Each row comes from the steps of one path. Every step used is in the known rows, and no mark comes twice. Write the path behind each row, first mark first.
Known rows:
sakog dokalad: [  5 -15   6  12 -26   5 -10   8   1  17  -3 -15   0  -3 -13   5  20 -11
  10  20 -21 -21  -9  11   7  -1  -1 -27   9   0  21  -1   6   3  -4  21
   2  -7   4  -7  -9 -29 -17]
gema tane: [-18   3 -12   5  -3  16  -7  -6   4  -1   6   4  -8   5 -22  15  -6  -5
   8 -21  22  11   5 -41  -5   6 -24  25  16   2   7   7 -12 -32   1   0
  21  -8  -3  -3  10 -24  18]
leti bofi bugod muvak sakog: [-11  31  22  17 -21  -9   2  12  -7  56  10 -20 -10  -5  -7 -33  19  -1
 -17  27 -24  23  -6  13 -33   6  37   7 -32  -6   6  10  28  17 -34 -11
   5  17  38 -12  45 -19  18]
gema tane muvak bugod gefuv: [ 16  21  -3   6   7   6 -19  13 -21 -22  -5  -5 -18  15 -26 -26  27   3
  -4 -10   9  18  -3   6 -21  20 -19   7 -30  10  28 -13  38  -8 -14  -4
   4 -26  11   5  42 -16  -1]
sakog dokalad bugod: [  7 -19  22  18  -3  12 -14  56  -6   1  -1 -31 -15 -23 -14   3   1  -3
   5   9 -30 -31   9  42   4 -15   9 -21  11  17  33  11 -15  13  -1  12
   3 -11  16   5   1 -17  -7]
leti bofi: [-14   7  11  24   2   2   1   1  14  14   1  19   2   3  15  -7  21   3
   3  -7   2   4   0  -6 -27  10  28  -8  19   7  21 -17  23   6 -17 -29
 -10  19 -17 -15  16  -4  11]
gema tane muvak leti: [ -8 -13   0   3  45   4  -1  23  -1 -32  10 -10  -6   9 -17 -15  22  16
  34  -4  33  -2  -3  -4 -35 -20 -22  29   7  10  24 -21  14 -27  19   8
  27 -38  -5 -13  -4  -6 -12]
leti muvak: [-12   8 -16  17  17  -3   1  13   6  29 -20  19  12   8  11  24  15  -1
   3   2  13   7  -8  -3 -27   2   1 -11  12   2   6 -13   0  -1 -14  -5
  -7   3 -19   4  47  -2   0]
bofi bugod muvak: [-20  19  21   5  12 -13   3   2 -20  42   2  12 -32 -19 -22 -50  19  11
 -18  21 -12  16   6  19 -13  18  23   7 -17  -1   4  -7  21   5 -26   6
   4 -22  14   7  30 -10  14]
tane muvak sakog: [ 12   6  11  10  -9  -3  11  23  -2  -1   7 -43  -8  14  20  -7  -6  -4
  -8   2  -9  20 -14   7 -16  -9   5  15 -23   7  -3   9  15  -3  -1 -10
  19  17  33 -16   6   3   4]
gema tane muvak: [ -2 -12  -1   4  25   8   8  17  -4 -36   6  -6 -32  17   7 -11  -5   6
   4 -35  27  17  -2 -22  -9   9 -26  34  17  19  -1  -8   7 -41  19  -7
  33 -19  -7 -13  -6   0  11]
bofi bugod: [ -5  -3  25   8   6   5 -10   3  -5  23   4 -22 -32 -20   3  -5  22   9
  -9  22  -9  13  14  -3 -21  -2  23 -16 -17   6   8 -32  19  -9  -5  -7
  -4  -4  21   7  10 -22  -1]
muvak leti: [ -8  -3   0  -1  26  -2  -6  13   1  -7   6  -4  19  -1 -21  -8  28  12
  31  22  18 -16  -3  13 -26 -24  -4   9  -5  -4  23 -13   8   3   5  13
   6 -27   0  -5   1  -5 -21]
tane gefuv: [ 19   2   9  18   2   5  -3  -9  12  22  -4 -15 -28  24   7  -6   2   9
  15  -5  -7  -2   6 -12   7   7 -14  13   2 -13 -10  14 -18 -24   9 -13
  22  -4 -21 -18  -2   3  25]
muvak leti bofi bugod dokalad: [ -7  15  34  12   6   7   2   7  20  55  -4   7 -21 -21   0  -6  50  22
  22  25 -26  -6   9   2 -58  -8  21 -28  -3  18  -3 -40  35  25 -18  18
  -4 -13  15 -13  17 -43   9]
leti dokalad tane: [ 29   1  -6  11  -3  -2   3   7   7  -3   8  11  35 -30 -24   9  -1   0
 -19 -26  10  -2   0   1  22  24 -25  20  17  -6   7   1   5   9   8 -33
  13  20  -6 -39   5   7  -4]
leti bofi bugod dokalad tane muvak sakog: [ 15  10  27  23 -19   0  16  29  11  17  11 -40   2  -7  16  -3  17  -1
  -5  -7 -17  22  -8  -4 -32   1  13   5 -18   4  -8  -8  28   7 -14 -18
  20  22  36 -38  21  -8   0]
bofi bugod muvak sakog dokalad tane gefuv: [ 28   3  21  34 -25   4  -1   1  14  51   2 -35  -6  -1 -16  -7  17  -3
   7   1 -20  -4   9 -11  11  19 -12   7  -5 -30  -6  14 -10 -14  -9 -11
  35  -3   3 -42  17 -13  11]
sakog dokalad bugod gefuv: [ 25   5   9   9  -6   8 -24  34 -27  -4 -12 -12   4   8 -22 -11  25  -6
  -7   9 -26 -16  -5  35  -3  -6  -6 -21 -16  11  39  -7  13  26   1   3
  -2 -33  25  18  14 -19  -8]
muvak sakog dokalad tane: [ 24  -5   2  21 -45   4   2  14  13  18   8 -28  50 -24 -24  26  10 -23
  -1  -7 -13 -12  -9 -10  16   8 -11  -9   2 -24   4   7   0  13 -13   1
  17  15  26 -37   7 -16 -31]
dokalad bugod muvak: [-12  16  13   3  19 -11   3  37 -23  18  -1  15 -20 -16 -24 -49  -7   7
 -15   5 -20  -9   9  47   3  11  11  19  -1   6   9  27  -6  21 -24  11
   7 -26  10   8  27   8  18]
bofi bugod muvak leti gema: [  4  10  -7   3  55  -9 -29  -2  -7   6  -1  14   3 -13 -26 -27  43 -25
   1  22 -13  -1   8  31 -40 -25  -1  21 -20 -12   4 -17   1   1  -3 -24
  -2   5  -5  -5  12   2  -5]
tane muvak sakog dokalad bugod gefuv: [ 31   4  12  12  -7   8 -22  45 -29  -9  -8 -28  -3  10 -12 -18  24  -8
 -10   4 -27  -5 -11  38 -11  -9  -4 -13 -25  13  37  -7  20  22   0  -3
   7 -30  35  11  17 -16  -7]
dokalad tane muvak: [ 20 -17   8   8  17  -4  20  24   0 -36   8 -13   5  -3  11  -7  -3   2
  -3 -39  14   6  -3  -4   6  11 -20  17  10   2 -11 -11   9 -17  11 -15
  30 -11  -2 -29 -10  23 -15]
gema tane gefuv: [  9   4   1  21   0  18  -9 -13  12  18  -1 -13 -34  27  -7   1  -4   5
  21 -20  11   6  13 -37   4  16 -29  32  16 -12  -5  17 -29 -46  11 -12
  36 -13 -21 -20   3 -14  35]
bofi bugod muvak tane: [ 12  26  25   2   8 -15  -6  10  11  29  21  11 -23 -17 -25 -72   7  -2
  -8  26   9  27  -4  12  -3   3  27  10  -6  -9   2 -11  18  -3 -13  -7
   9 -27  27   0  46  -3  37]

Which path is each row?
[ -6  10 -17   5  40  10 -29   9  -2  -7   5  14  -6  -6 -40  -2  16 -22
  10 -14  13   2  14  -4 -27 -13 -28  42   9  -3  15   7 -20 -22   2 -18
  19  -8  -6  -4  16 -15  15]
dokalad bugod muvak leti gema tane
[-23  11  20  24  29  -6  -5  27   3  16   6  22   7  -5 -13 -36  38  13
  19   8   4 -12   2  27 -47  -3  30   4  14   6  45 -12  29  17 -25 -10
   0  -9 -13 -16  29  -2   8]
dokalad bugod muvak leti bofi
[  1  20  -9  20 -16  -2   0  21   6  39  -9 -23  18  10  11  24   6 -10
  -4  17  -3  18 -16  -3 -29  -6  13  -2 -19  -5   2  11   5  10 -20  -9
   1  30  24  -7  49 -13   3]
leti muvak sakog
[ -6   1 -24   5  31  12 -29  -9   6 -13   6  11   1   1 -29  14  19 -26
  14 -17  21   7   8 -24 -28 -13 -32  36  10  -4   6  -6 -18 -31   8 -19
  15   2 -13  -8  11 -19   8]
muvak leti gema tane
[ -4  18  10   4  29 -11  -2  38 -25  17   1  21 -26 -19 -23 -55  -6  16
 -26   5 -19  -8   6  60   5  17   2  28   4  19  20  29   3  23 -14  -2
   8 -15   1   0  24   6  31]
leti dokalad bugod muvak
[  9   6  23  16  -6   3   9   9  25  34   5   5  31 -39 -18  12  35   8
  15  -8  -8 -13   9 -13 -25   6  -3 -12   6 -10 -10 -27  15  23 -19   3
   8  -5  16 -38  16 -21 -16]
muvak leti bofi bugod dokalad tane
[ 35  20  22  23  13  -4  -9  16  16  29   9   0 -41  11 -14 -60  -9  10
   4   7   0   8   6  22  15  14  -7  29  11  -7   7  22 -11 -16   5 -25
  33 -23 -10 -25  28   8  60]
leti dokalad bugod muvak tane gefuv
[ 36  11  16  21   0   3  -8  -5  31  18   8 -12 -29  22  -2 -31  -5   2
  18   6   6   9   3 -12  14   5  -8  14   8 -19  -9   8 -19 -30  12 -21
  29 -14  -8 -19  17   6  41]
muvak tane gefuv
[-14   2  33  25   7   6  -9   3   8  33   6  -7 -34 -17  11 -10  39  10
  -4  12  -7  16  14  -5 -41   4  42 -25  -2  11  24 -43  35  -6 -17 -27
  -7  11   7  -3  21 -23   6]
leti bofi bugod
[-15  -5  35  24  31   5  -8  16   4  20  10 -14 -33 -13  10 -19  48  19
  10  16   3  10  13   3 -57  -8  36 -15  -4  16  32 -53  44 -11  -7 -22
   2  -9   6  -9  19 -22  -3]
tane muvak leti bofi bugod
[ 25  14   1  11  -8   5 -15  21 -19 -20  -4 -13   2   5 -29 -23  36  -3
  -6  -3  -3   6  -9  17 -10  21 -17 -11 -29   0  32 -14  43   8 -19   0
   4 -23  15  -4  38 -12 -20]
sakog dokalad tane muvak bugod gefuv
[ 17   6   6   4 -17   1  15   4  21  20   0  12  43 -32 -18  20  10  -1
   5 -23 -12 -13   2 -15   7  12 -21  -3  10 -16 -30  -2  -3  25  -9  10
  10  -1  11 -33   7  -8 -13]
bugod dokalad tane
[  5 -13  -6   6  38   4  -3  13  -3 -41   4  -1 -32  14   7  -7   0 -14
  -3 -39  16  22   3 -14 -17   1 -29  35  10  16  -4 -11  -3 -42  20 -25
  30  -3 -12 -12  -7   7  14]
leti gema tane muvak
[-22  14  14  22  24  -8  -3  12   4  20   6  30  12   3 -10 -35  42  13
  19  13  11  -4  -4  16 -46   0  27   5  11   2  37 -15  35  14 -25  -9
  -3  -7 -16 -20  29  -3   5]
bugod muvak leti bofi
[ 22 -23  10  13   3  -1  16  26   2 -29   7 -17   4  -6   5  -7   6  -4
   0 -31   3  -4  -9   1   8  11 -21   5  14   3  -1 -13  11 -16   9  -6
  31 -13   0 -32 -15  11 -24]
sakog dokalad tane muvak
[  4  28  14   4 -13   5   2  13  16  31  -7   8 -16 -21 -17  -6  21  15
  18  16 -24 -11  11  12 -29  11  -5 -15 -10  13 -16   2  19  23 -31  40
  -9  -1  10 -17  30 -31   9]
muvak bugod dokalad
[ 13  -2   7  22  -3   4   0  38   4 -24   9 -29 -17 -22 -24 -19  10   3
   5 -11   2   4   7  14  -9  26  -7  -3  -7   5  17  -1  25 -15 -27   8
  11   6   0 -27  32  -5 -21]
sakog dokalad tane muvak bugod
[ 18 -12   2  16 -31   4   4   6  12  10   6 -11  45 -27 -25  22  15 -16
   1 -14  -7 -19  -4 -12  20  11 -17 -12  16 -23   4  -3  -4   8  -8   4
  13   0   8 -32  -2 -11 -31]
sakog dokalad tane
[ 16 -13  14  25   1  15 -21  62  -5  -5   2 -47 -20 -13 -12   4   3 -21
  -2   0 -29 -16  10  33 -11 -21  -1  -3   4  18  27  15 -18   1   0  -5
  18   8  25  -5   2 -15   3]
leti gema tane muvak sakog dokalad bugod
[  2  11  -2   1  33 -12 -10  11 -13   4   6  28  -6 -11 -34 -43  19  24
  -6  22  11  -7  -7  48 -11   9 -13  30   7  18  38  -1  31  12  10 -11
   8 -14 -16 -17   8  -4  16]
bugod muvak leti dokalad
[ -1 -14   6   1  45  -4   2  28  -7 -29   8 -13   1   6  -8 -25  26  21
  29   9  23 -10  -5  18 -31 -23 -10  16  -2   8  23 -21  16 -11  14   7
  19 -34  -3 -12 -11   5 -21]
tane muvak leti
[  8   8  -1  25  30  11 -24   3   4  16  -2  -6 -33  19 -22 -16   9  -6
  22 -11   0   0  22  -7 -12   1 -34  45  10 -11   3  21 -39 -37   5 -23
  34 -12 -25 -23  13  -3  36]
dokalad bugod muvak leti gema tane gefuv
[ 15  16  12   3   2   6 -21  -5 -23  15  -6  -8 -10   7  -9 -14  43   3
 -13  14 -12  17  -3   3 -20   1   7 -19 -38   1  19 -35  36   7  -1 -14
  -7 -30  28  21  23 -28  -3]
bofi bugod gefuv
[ 15   4  19   9 -15   4  13   4  22  32   1  -1  27 -40 -17  19  20   2
   3 -13 -16  -8   7 -17  -5  10 -12 -11   1 -12 -28 -19   5  21 -12   7
  10  -1  21 -32  12 -19 -12]
bofi bugod dokalad tane
[ 21   4   8  12 -15  -5  14  26   2  -5  12 -43  15   2  10   1  -6  -7
  -9 -11  -6  20 -14  -3  -9   0  -2  18 -19  -5  -8  10  11   0  -3 -18
  24  21  35 -29  12   7  -8]
dokalad tane muvak sakog
[ 19  17  20   8   6 -10  -9  37   9  17  20   7 -12 -17 -32 -70  -4  -8
  -3  24  -1   7  -5  35  10  -2  17   7  12  -3  13   9   3   9 -14   2
  16 -33  25  -3  42   1  35]
sakog dokalad bugod muvak tane
[ 29   1   7  23 -11   6   5  -8  18  18   0 -15   2   6  -6   6  -2   4
  13 -26  -2  -7  11 -23  19  20 -25  15   9 -29 -15  14 -28 -20   4 -21
  32  -1 -16 -37   5   8  10]
dokalad tane gefuv
[-21   1  34  25  23   6 -13   8   7  28   8 -11 -24 -20   0 -13  52  14
  11  23   0  11  13  -1 -54  -7  40 -20  -6   9  37 -51  40  -3 -13 -22
  -6  -2   7  -5  23 -29  -2]
muvak leti bofi bugod
[ 30   4  13  30 -30   2   1  -1  15  41  -1 -26   5   5 -18  -3   9  -4
  11  -6 -17 -10   4 -11  18  22 -20  11   1 -32 -10  24 -19 -13  -9  -9
  33  -1  -3 -44  11  -7   9]
bugod muvak sakog dokalad tane gefuv
[ -2  26  14  10 -14  -7   1  38 -14  31   6 -25  -1  -6 -12 -27  -5  -6
 -17  18 -29   8  -4  33 -11  -4  21  15 -27  -3   5  36   3  28 -25   3
   8  11  42  -5  37  -3  18]
dokalad bugod muvak sakog
[ 31  17  23  22   7  -3  -6  14  20  30   8  -7 -36  13 -16 -55  -9   8
  12   6  -1   7   6  11  13   9  -2  24   7 -16  -5  23 -22 -23  -3 -16
  31 -26  -4 -17  32  10  52]
dokalad bugod muvak tane gefuv
